Every row comes from one small tree of marks. The marks that hang from a mark follow it in brackets, in alphabetical order. Every link used is in the known rows. Which tree was each row made from?
In the rows, 128 means zero.
Known rows:
dipe{defa{sile}}: [138 133 120 118 136 168  96 112 126 118 169 115 134 105 129 120 153 133
 126 121 141 141 132 125 138  84 127 132]
dipe{defa{sile{fezofi}} zageg{zede}}: [156 164  80  88 120 151 149 110  89 140 249 125 125 106 148 133 147 131
 129 112 150 129 143 112 133  49 104 133]
zageg{defa{dipe} sile zede}: [150 181 130  83 127 127 119  67  94 128 229 109 141  83 128 154 157 147
 131 119 139 130 127 112 111  79 127 125]
zodidum{fisuri sile{zede}}: [102 110 129 175  99 142  95 144 166 106  90 140 144 204 137 115 106  90
 161 136 127 115  79 148 139  98 158  96]
zageg{dipe sile{sotu}}: [146 143 132 132 141 130 116 100 130 120  68  97 117 130 125 131 148 154
 117 133 109 132 123 133 120 108 124 128]
defa{dipe zede}: [107 153 145 116 133 142  87 101 126 149 207 138 127 123 102 155 134 174
 142  82 144 139 123 128 120 115 147 135]
defa{dipe sile}: [129 146 146 115 139 155  91 109 124 106 147 114 137 115 124 138 146 165
 114  79 129 129 155 104 142  90 141 127]
fezofi{gazif sile{sotu}}: [115 110 161 148 134 155 132 121 169 146  76 130 134 112 133 115 142 100
  69 138 109 146 111 138 127 149 117 158]
zodidum{fisuri sile{fezofi sotu zede{zageg}}}: [105  97 111 162 119 109 149 166 153 123  49 155 147 214 143 143 106 114
 158 124 119 127 108 135 126 165 143 109]
sile{fezofi{gazif} sotu zede}: [104 114 145 145 115 104 157 172 142 140  84 150 142 153 153 137 120 136
  77 118 103 142 144 147 133 211 119 141]
dipe{zageg{defa{sile{zodidum{fisuri}}} zede}}: [143 164  90 115 127 154 126 103 106 132 199 129 135 141 141 127 129 105
 161 122 143 112 119 124 122  48 121 129]
sile{fezofi sotu zede zodidum}: [117 101 119 173 133 105 173 186 136 126  29 139 119 170 136 133  98 132
 136 129 111 121 160 138 138 247 120 122]
sile{zede}: [104 115 153 141 109 117 100 150 143 119  97 140 140 132 125 110 122 135
 131 131 134 134 123 137 131 157 141 115]
zodidum{fisuri sile{fezofi sotu}}: [126 102  95 187 133 148 127 154 161 123  82 119 136 231 132 135 104 112
 163 110 118 116  88 144 138 128 136 109]
dipe{defa zageg{sile zede}}: [155 167  89  83 117 146 126  89  99 153 215 117 124  99 132 114 153 117
 131 140 148 137 105 133 123  24 109 131]
fezofi{sile}: [123 107 147 150 132 153 111 117 160 112  98 117 131 104 115  97 134 117
 133 133 135 132 116 116 127 139 129 126]
dipe{defa zageg{zede}}: [134 159  92  96 107 150 114  97 109 163 238 139 125 115 117 117 142 123
 144 123 165 141 108 142 123  46 114 141]
dipe{defa}: [123 126 112 129 122 154  89 115 137 132 169 126 131 123 106 112 139 139
 145 122 151 146 119 144 130 123 130 135]
defa{dipe zede{gazif}}: [118 142 166  94 138 122  74  91 114 137 219 129 114 100  95 154 132 167
 123  93 153 138 142 129 118 107 152 146]
zodidum{sile{sotu}}: [131 105 143 162 133 150 112 138 156 152  75 126 114 172 113 135 131 107
 139 142 125 129  65 146 140  97 135 113]
zageg{zede}: [127 132 134 127 127 126 116 128 129 151 174 122 152 109 105 125 128 142
 150 128 147 131  87 122 120 106 127 118]
zageg{sile{zede}}: [128 125 150 126 120 114 112 136 134 108  73 113 140 114 139 107 134 129
 121 150 114 131 115 127 132 128 135 105]
fezofi{gazif sile{zede zodidum}}: [100 109 160 159 106 137 155 141 165 122  66 153 129 103 144  98 120  77
  86 162 105 125 132 130 138 186 126 135]
defa{zede}: [112 128 146 129 138 138  93 126 136 157 174 132 131 122 104 133 130 156
 155 122 141 140  84 134 117 123 138 124]
sile{fezofi{gazif} zede{zageg} zodidum{fisuri}}: [ 79 105 100 153 106  87 176 184 148 120  69 172 167 161 137 118  91 132
 140 118 106 123 154 128 126 240 135 122]
defa{dipe{zageg} sile{zodidum} zede}: [131 170 122 106 141 159 120 102 103 145 191 138  99 125 128 153 136 146
 134  90 130 118 148 112 137  58 133 134]
zede{zageg{dipe{defa} sile{zodidum}}}: [132 139  95 106 127 116 142  96 117 128 105 130 120  88 105 123 146 151
 157 149 129 134 146 113 114 136 126 126]

Which tree is each row?
[115 100 112 186 137 163 122 129 173  97  58 114 137 153 116  91 105  95
 164 131 125 113 123 124 131 159 133 123] => fezofi{sile{zodidum{fisuri}}}
[165 157 106  63 121 128 114  81  88 142 227 109 113  78 125 115 150 110
 113 150 155 136 121 136 121  15 114 141] => dipe{defa zageg{sile zede{gazif}}}
[120 102 148 122 112  83 124 159 121  96 124 130 128 119 129 119 109 146
 119 125 137 126 169 126 132 196 137 120] => sile{fezofi zede{gazif}}
[ 95 107 107 186 122 115 171 185 155 123  39 149 149 204 155 129  88 113
 112 118  92 121 151 156 136 233 126 138] => sile{fezofi{gazif} sotu zede zodidum{fisuri}}
[140 134  97 149 143 131 141 128 132 123 108  95 157 136 122 115 112 113
 167 147 117 108  89 121 124  97 126 104] => zageg{sile{zodidum{fisuri}} zede}
[161 148 159  76 140 123 106  91  92 120 240 107 136  58 129 147 152 123
 118 145 155 128 128 111 113  66 128 135] => zageg{defa{sile} zede{gazif}}
[115 106 105 181 123 146 137 154 167 136  96 131 144 221 142 137 108 105
 126 114 102 122  81 152 141 127 133 122] => zodidum{fisuri sile{fezofi{gazif} sotu}}
[143 110 170 113 141 101 110 134 124 113  42 103 124 110 136 120 135 116
  86 155 115 139 131 141 126 130 132 132] => zageg{sile{sotu zede{gazif}}}
[111 109 145 162 122 153 147 130 168 131  84 135 128 101 122  97 124  90
 102 154 108 125 116 125 138 166 120 138] => fezofi{gazif sile{zodidum}}
[136 108 164 128 134 119 121 150 121  94  76 120 118  96 135 117 121 111
 111 153 122 114 158 116 143 136 139 119] => defa{sile{zede{gazif} zodidum}}
[133 125 117 102 140 107 138 118 118 130  95 129 136  86 106 123 143 137
 166 157 127 135 119 110 113 158 128 118] => zede{zageg{defa sile{zodidum}}}
[126 143 117 106  96 107 148 144 118 126 122 137 130 129 160 104 131 127
  91 128 105 128 135 131 138 116 116 120] => dipe{zageg{sile{fezofi{gazif} zede}}}
[141 112 147  78 166  81 138 128 103 153 132 120 125  83 111 156 138 165
 125 139 129 149 125 112 102 149 127 139] => defa{zede{gazif zageg{sile{fezofi sotu}}}}
[141 176 126  86 126 150 113  94  98 134 209 127 131 107 133 143 150 147
 113  80 142 123 145 102 135  19 128 132] => defa{dipe{zageg{zede}} sile}
[147 156 143  70 133 140  85  86  92 138 240 129 102  93 132 138 153 128
 124 127 153 133 128 129 116  39 130 146] => dipe{zageg{defa{sile zede{gazif}}}}
[118 106 112 168 139 124 175 175 146 152  67 134 126 158 123 134 108 135
 111 120  98 127 132 141 141 218 110 141] => sile{fezofi{gazif} sotu zodidum}
[129 154 107 119 113 127 159 140 101  97 127 144 107 142 156 137 120 142
 118  82 119 105 207 103 154 135 127 120] => defa{dipe{zageg} sile{fezofi zede zodidum}}
[147 167 161  82 135 131  86  59  93 112 252 119 102  76 131 163 161 155
 123 132 146 130 152 119 102  77 140 145] => zageg{defa{sile zede{gazif}} dipe}
[113  86 164 124 125  98 146 134 141 104  45 149 118  73 114 103 118  94
 124 170 137 127 161 107 120 194 137 131] => fezofi{sile{zede{gazif zageg} zodidum}}
[117 113 129 146 134 122 148 162 145 151 105 131 142 152 130 136 124 151
  94 107 107 142 125 141 133 188 114 146] => sile{fezofi{gazif} sotu}
[115 130 158  79 135  88  97  95 112 147 185 145 119  76  88 148 139 176
 143 130 154 144 127 118  94 122 147 142] => defa{zede{gazif zageg{dipe}}}
[106 100  96 192 134 117 160 184 149 108  24 135 137 215 143 127  83 124
 153 112 109 115 159 147 134 232 129 123] => sile{fezofi sotu zede zodidum{fisuri}}
[143 149 109  77 112 133 103  91  98 153 247 131 113  94 110 117 140 116
 127 130 174 139 127 144 120  38 119 151] => dipe{defa zageg{zede{gazif}}}
[115 100 101 190 154 149 117 154 162 129  28 118 139 203 109 116  99 120
 164 115 119 123 112 154 131 162 133 134] => sile{sotu zodidum{fisuri}}
[130  99 149 137 101 100 131 155 131 105 122 135 109 142 133 129 111 111
 130 150 131 113 124 128 145 144 144  98] => zodidum{sile{fezofi zede{gazif}}}
[150 165 108 100 126 145 138 104  95 145 207 132 119 104 135 132 141 112
 146 136 144 116 120 116 125  54 114 128] => dipe{zageg{defa{sile{zodidum}} zede}}
[130 100 101 175 151 124 164 174 138 137  51 120 116 168 112 133 103 146
 152 116 115 120 141 133 139 220 114 126] => sile{fezofi sotu zodidum}
[160 170  91  83 117 117 151 101  86 138 223 116 128 108 143 129 143 137
 146 129 138 123 122 114 116  76 105 119] => dipe{zageg{defa sile{fezofi} zede}}
[134  94 154 143 119 103 141 159 133 121  82 133 101 161 137 145 114 104
 113 150 123 121 123 140 140 153 136 115] => zodidum{sile{fezofi sotu zede{gazif}}}
[147 109 113 160 165 140 166 167 128 121  56 107 121 144 136 140 120 140
 132 118 106 116 151 111 146 174 113 122] => defa{sile{fezofi sotu zodidum}}
[165 166 157  80 141 121 116  62  85 121 218 109 113  76 135 171 162 136
 101 140 147 128 155 117 100  67 123 154] => zageg{defa{sile{sotu}} dipe zede{gazif}}
[105 106 164 166 122 140 164 145 167 136  26 150 122 121 149 114 123  72
  71 161  98 133 134 144 134 195 119 151] => fezofi{gazif sile{sotu zede zodidum}}
[133 123 128 130 119 101 144 153 124  99  88 113 140 123 149 114 124 146
 125 136 109 125 142 115 135 171 125  99] => zageg{sile{fezofi zede}}
